In the rows, zero is written as 128.
Known rows, with every step that occurs
fula, bamub, bibel, pazem: [107 126 156 157 130 125 134 178  89 150  94 180 123 135 119 106  88 146
 162 108 119 166 109 129 157 149 101 114 115 100 124  85 115  98  77 119
 122 129  94 164 133  87 139 135  77 132  98 165]
lezuki, pigor, bamub, bibel, pazem, fula, nasi: [139 120 192 178 130 122 111 109 120  81 105 141 103 149 113 160 149  91
  95  88 147 163 137 123 135 167 132 142 171 132 119 113 119  35 165 131
 132 154 123 184 169 134 100 140 126 129 145 120]
pigor, pazem, fula, nasi, bibel: [137 111 136 150 107 123 133  47 166 132 119 114 128 115 161 143 129 148
  67 144  94 123 129 153 123 101 134 161  91 141 149 118 164 121 115 134
 158 149 173 121 102 144 162 124 195 121 132 133]
fula, nasi, pigor, lezuki: [136 103 116 103 124 150 126 137 143 125 122 159 126 111 131 120 127  93
 152  96 155  65 138 137  82 137 140 113 106  93  98 115 121  75 169 137
 142 153 145 120  99 141  67 110 182 146 106 134]
pazem, fula, nasi, pigor, lezuki: [129  89 142 132 110 143 137 111 138 122 120 148 129 104 132 138 123  75
 109 133 139  86 127 154  99 119 140 105 119 123 125 140 124  97 167 106
 166 178 148 119  93 162  63 101 190 150 142 139]
nasi, bibel: [105 112  91 121 123 144 134 114 149 149 116 120 135 142 141 114 104 177
 141 128 117 111 106 137 114 132 137 118 100  94 103  98 132 150 106 138
 129 128 157 119 117 111 133 144 181 148 112 128]
bibel, pazem, fula, bamub: [103 103 158 192  98 120 154 146 101 160 126 143 122 126 123 125  95 149
 131 183 100 173 106 129 172 107 126 119 122 140 111 113 126 139 100 103
 156 158 101 146 114 106 116 133 130 133 168 155]
bamub, pigor, pazem: [164 164 122 152 116 128 106 106 134 108 136 139 126 130 169 115 145 104
 127 113  78 119 127 124 131  90 196 138 111 102 134 132 108 115 100  82
 117 136 103 111 137 126 157 136  71  95 122 107]
fula, bamub: [107 144 119 143 129 135 151 174 120 140 128 141 130 124 128 113  99 162
 152 139 156 111  92 121 139 110 129 116 120 122 112 122 115 118 100 149
 148 128  93 118 129 104 113 134 127 131 117 161]
bibel, bamub, fula: [128 140 129  91 138 119 111 152 144 149 128  99 125 140 110 100 121 155
 136 167 128 123 150 114 155 132 132 132 149 127 124 169 153 170 172 125
 111  59 134 135 145 142 135 142 118 122 162 107]
fula, pazem, bibel, bamub, pigor, lezuki: [136 155  67  81 138 100 159 189  96 115 143 158 127 118 115 129 149  34
 233 112 134 106  96 153  86 141 121 103 127 150 129 152  73 192 118 101
 134 171 143  82 127 205 115 105 108 122 115 124]
pigor, bamub, fula, nasi: [142 154 163 114 150 125 120 116 161 118 133 103  99 130 118 122 145 156
 121 119 166 102 141 118 158 127 142 164 186 121  86 148 146  60 210 172
 128  96 147 148 134 139 119 150 148 112 160 123]
bibel, bamub: [108 126  91 103 131 129 119 151 136 143 128 112 138 151 123 121 116 142
 139 165 111 112 117 122 122 141 130 115 120 142 141 169 144 177 145 128
 121  88 147 129 135 159 122 144 125 128 151 123]
pazem, fula, nasi, bibel, bamub, pigor, lezuki: [116  75  92 105 126 114 123 116 149 116 113 129 141  77 144 175 132  68
 157 152 102  82 100 173 108 142 144 111 101 104 177  90  99 128 190  94
 158 151 175 101 103 217  85 106 173 131 135 124]
bamub, pigor, pazem, bibel: [167 163 120 126 119 119 129 120 127 100 140 144 134 127 153 120 159  91
 164  89  96 121  91 123 125  76 160 135 107 110 129 148 109 156  70 122
 118 149 110  93 118 151 172 125  76  84  96 109]
bibel, bamub, fula, nasi: [137 133 141  93 140 110 100 138 154 135 130 102 127 107 107 130 123 156
 143 156 150  93 146 138 156 137 115 141 159 135 122 156 162 113 197 155
 120  59 158 140 127 171 132 139 157 117 153 122]
pigor, bamub: [115 148 116 120 144 147 141 134 141 124 136 113 112 170 135 117 145 152
 117 128 132 127 116 100 130 135 159 139 156 132 106 164 121 119 156 134
 130 122 133 140 144 128 109 160 119 125 157 118]
lezuki, pigor, nasi, bibel, pazem, fula, bamub: [119  73 134 167 120 140 126 124 111 115 133 117 119 118 134 144 134 142
 124 151 136 193 152  89 138 105 107 112 128  81  92  36 125 145 105 124
 117 177  79 133 153  35 121 102 171 147 117 107]
nasi, fula, bamub, bibel, pazem: [115 124 157 153 140 120 138 163  73 178 116 170 147 120 104 119  79 152
 104 116 139 160 134 135 166 166  98 115 122 160 170  64 119  54  91 140
 127 104  84 167 129  80 126 138  51 151 116 187]
lezuki, pigor, pazem: [166 164 117 146 126 137 109 113 134 102 136 120 116 167 152 106 150 119
 107  97 145 128 157  90 102  94 186 142 124 126  98 139 134 127 102 149
 114 123  89 120 180  83 134 135 116 117 118  85]
pazem, fula: [104 131 146 170  99 139 134  98 128 135 121 109 124 136 128 134 101 149
  88 175 111 132 101 152 133 110 155 123 137 142 121 173 140 158 117  92
 160 147 131 130 113 139 120 140 146 136 171 127]
fula, bamub, pigor, nasi, bibel, pazem: [126  85 110 144 132 136 110 145 106 131 129 150 131  87 159 133 130 142
 187 124  92 159 134 110 155 110 116 110 105  38 111   4  93 123 100  95
  96 170  92 125 122  60 150 116 113 116  84 129]
lezuki, pigor, pazem, bibel: [169 164 122 120 128 130 135 131 123  86 141 127 124 166 132 119 168 111
 142  71 155 132 124  92 100  87 150 137 123 131  89 155 136 163  68 197
 114 136  93 104 166 106 152 122 127 109  91  88]
pigor, bamub, bibel, pazem: [115 136 160 139 144 130 120 144 112 132 101 151 105 179 129 108 133 139
 118  95 101 183 131 115 147 174 133 141 143 109 120 121 123  92 132 106
 108 125 127 189 152 110 131 161  67 123 139 127]
pazem, fula, nasi, bibel, bamub, pigor: [116  82  95 126 115 108 124 100 155 113 120 111 152  84 133 176 119 104
 151 161  89  96  93 167 125 136 121 115 110 120 193 117 115 132 170  89
 145 128 185 103 108 216 118 118 172 127 138 131]
nasi, pigor, pazem, fula, bamub: [138 109 141 148 111 123 172 132 134 138 133 154 133 131 154 107 137 107
  73 145 114 151 127  82 126  81 125 133  77 154 171 169 126 148  99  87
 141 146  86 108 135 106 128  94 111 127 134 149]
pazem, bibel, nasi: [108 118 133 118 109 139 105 118 131 123 122  97 151 119 117 137 138 138
 166 122 117 124 115 160 134 117 108 126 135 121  91 133 129 183  72 178
 135 131 151 136  81 136 143 144 122  95  88 110]

Rows
[127  95 158  94 140 139  95 121 166 130 129  96 122 139 122  98 172 123
 112 121 123 148 195  77 159 132 135 153 163 103  94 132 126 116 186 113
 102  83 128 159 135  99 111 138 103 110 129  83] : bibel, nasi, pigor, bamub, fula
[120 160  79  88 138 101 178 155  93 169 174 119 153 137  81 132 120 123
 132 147 157 129 139 143 105 161  68 118 130 251 178 175 135 185 114 164
 134 104 154  96 118 170 140 124 115 154 145 160] : nasi, fula, pazem, bibel, bamub
[104 154 147 142 144 133 146 182 115 130  90 164 138 123 124 118  89 152
 142 100 164 124  84 135 133 146 104 109 120  99 142 132 104  93  85 134
 134 125  92 135 142 103 127 126  82 133  83 178] : fula, bamub, bibel
[104 121 189 186 100 130 116 106 101 145  92 149 118 144 121 119  91 127
  97 146  78 187 108 169 156 150 125 123 129 124 135 129 138 132  93  63
 138 148 134 176 115 120 142 145  96 138 155 138] : bamub, bibel, pazem, fula
[162 107 102  56 134 107 151 135 156 113 144 145 147 131 125 133 177  91
 136  97 113 100 129  94  94 118  77 142  77 168 165 178 164 169 133 174
 102 101 163 103 119 193 150 103 147 101  97 133] : fula, nasi, pigor, pazem, bibel, bamub
[129 140 130  68 144 110 141 163 135 137 134 105 133 138  95 116 135 141
 177 140 142 130 109 119 155 116  96 128 148 135 123 187 156 209 141 164
 110  68 143 120 128 166 153 134 128 115 137 107] : pazem, bibel, bamub, fula
[132 141 152 146 151 133 112 155 104  96 106 150  99 193 118 120 150 110
 130  60 143 176 141  84 131 174 149 132 163 103  94 102 106  74 138 123
  95 129  93 174 201  89 111 150  84 132 124  97] : lezuki, pigor, bamub, bibel, pazem
[115  98  53  76 150 129 126 158 139 127 117 138 142 126 154 132 133  80
 200 123 100  99 111 130 100 151 158  98  90  65 153  77  88 165 161  93
 125 131 141 100 135 170  92 117 129 136 105  96] : nasi, bibel, bamub, pigor, lezuki
[139  94 149 134 118 113  98  95 142 159 122 127 112 114 123 112  98 177
 164 132 109 134 157 145 170 130 116 154 128  87  70  38 162  87 153 154
 115  98 175 161 102 101 154 146 201 132 128 120] : bamub, fula, nasi, bibel, pazem
[128 177 107 126 125 113 179 129  86 160 171 126 139 127  91 128 108 139
 124 122 171 129 129 158 107 135  95 125 137 234 132 142 124 150  81 165
 147 139 141 102 101 123 146 129 129 161 130 164] : nasi, fula, pazem, bibel
[160 124 127 144 111 103 108  90 149 102 127 120 138  91 155 164 153  73
  97 163  77 111 125 143 129 105 154 148 113 161 203 175 140 123 162  77
 141 125 144 112 121 212 148 114 103  87 160 126] : bibel, bamub, pigor, pazem, fula, nasi
[134 145 156 166  96 134 131  80 134 135 125 114 120 146 159 115 128 132
  59 166  84 149 127 134 135  86 167 147 117 152 146 182 154 165  97  93
 151 142 118 128 123 122 154 130 117 114 169 120] : pigor, pazem, fula
[132 118 136 111 129 125 111  97 168 143 118 106 126 104 127 121 107 177
 147 121 152  94 140 151 150 124 119 148 137  87  95  81 150  93 153 173
 132  93 170 131 103 121 144 137 212 133 117 127] : bamub, fula, nasi, bibel
[113 115 160 194  83 132 123 101 107 156 127 127 118 148 127 122  97 144
 109 184  70 171 116 149 158 116 155 133 129 141 103 132 149 155 114  78
 144 155 136 160 100 123 127 147 136 135 185 122] : bibel, pazem, fula
[105 150 145 140 149 135 151 168  92 158 115 154 158 110 110 130  79 159
  84 107 180 123 111 136 141 166  93 104 126 151 191 108 111  53  97 169
 142 101  85 136 132  95 117 128  58 151 102 196] : nasi, fula, bamub, bibel
[133 114 119 122 115 138 121 122 149 125 130 142 139 110 125 126 113 134
 132 109 143  81 129 132 105 130 120 125 109 117 112 138 138  83 150 125
 122 126 157 116 103 139 104 126 181 141 110 149] : fula, nasi, pigor
[126 142 135 127 133 164  98 100 112 150 157  93 141 107 127 138 121 175
  44 154 148 120 179 136 130 125 133 117 153 144 139 116 155 109 137 143
 120 114  99 130 109  61 129 134  96 140 145 132] : pigor, nasi, fula
[147 162  89  85 156 120 139 149  93 118 189  91 143 124  81 157 166 103
 120 124 203 142 188 107  82 149  70 111 163 220 143 148 133 170 129 185
 100 123 102  96 156 106 135 100 109 151 124 118] : lezuki, pigor, nasi, fula, pazem, bibel, bamub
[115 112 182 129 137 135 147 111 151  96 103 147 120 127 123 150 148  95
  64  92 137 127 111 125 113 161 100 134 137 133 178 176 122  55 172  87
 136 144 154 150 127 171  98 114 132 145 134 156] : pazem, fula, nasi, pigor, bamub, bibel
[122 174 102 150 121 122 155 112  90 173 167 126 131 131 109 115  93 150
  90 149 162 126 174 159 107 151 132 134 141 224 134 138 129 106 113 122
 151 126 133 117 116 102 129 136 121 168 157 165] : nasi, fula, pazem
[126 166 141 128 164 143 121 153 132  75 108 131 112 176 126 127 155 117
 114  54 181 134 121  89 101 166 149 124 169 103 117 150  95  71 145 145
 110 124  92 149 203 105  98 140  87 139 112 103] : lezuki, pigor, bamub, bibel
[167 146 158 179  95 116 105  62 140  95 128 131 129  85 162 155 137  93
  88 138  95 104 116 159 136  80 177 152 122 131 159 149 126  81 127  84
 154 155 132 113 106 175 150 119 110  94 149 127] : bamub, pigor, pazem, fula, nasi
[141 143  92  77 158 116 107 137 144 123 152  85 104 135 115 111 157 136
 148 134 183 151 215  89 109 142  92 133 158 123  96 106 140 183 159 129
  83 106 119 107 191  66 155  97 172 147 117  80] : lezuki, pigor, nasi, bibel, bamub, fula, pazem
[147 142 102  78 136 114 149 145 135 130 139 119 136 160 130 116 163 121
 132 129  94 137 111 107 117 112 109 141  97 168 160 191 156 224  95 163
 110  97 141 114 134 167 169 130 104  98 120 112] : pigor, pazem, bibel, bamub
[143 151 127 139 131 168  79 123 127  84 139  96 115 134 134 128 148 141
 124 114 173 122 163 101 101 110 148 113 167  83  66 120 130 129 126 146
 100 146  74 123 159  54 116 126 133 128 114  83] : lezuki, pigor, nasi
[115 109 100 122 124 133 124  96 160 133 117 119 135 111 136 137 103 177
 148 117 134  83 113 157 113 140 116 133 104 104 109  85 138  95 129 164
 143 126 181 118  96 136 129 139 216 136  99 145] : fula, nasi, bibel
[129 128  81  72 146 122 136 187 115 104 129 144 139 116 123 139 153  52
 216 106 115  96  77 142 103 128 140  93 123 101 131 141  83 189 136 125
 127 141 125  90 116 208  99 116  95 107 107 105] : pazem, bibel, bamub, pigor, lezuki
[100  69 146 159 118 143 138 119 115 158 125 120 120 105 147 134 116 167
 119 179  94 193 135 120 159 108  95 117 106  91 114  57 139 166  98 101
 130 173 116 141 112  53 146 113 159 134 130 138] : pigor, nasi, bibel, pazem, fula, bamub
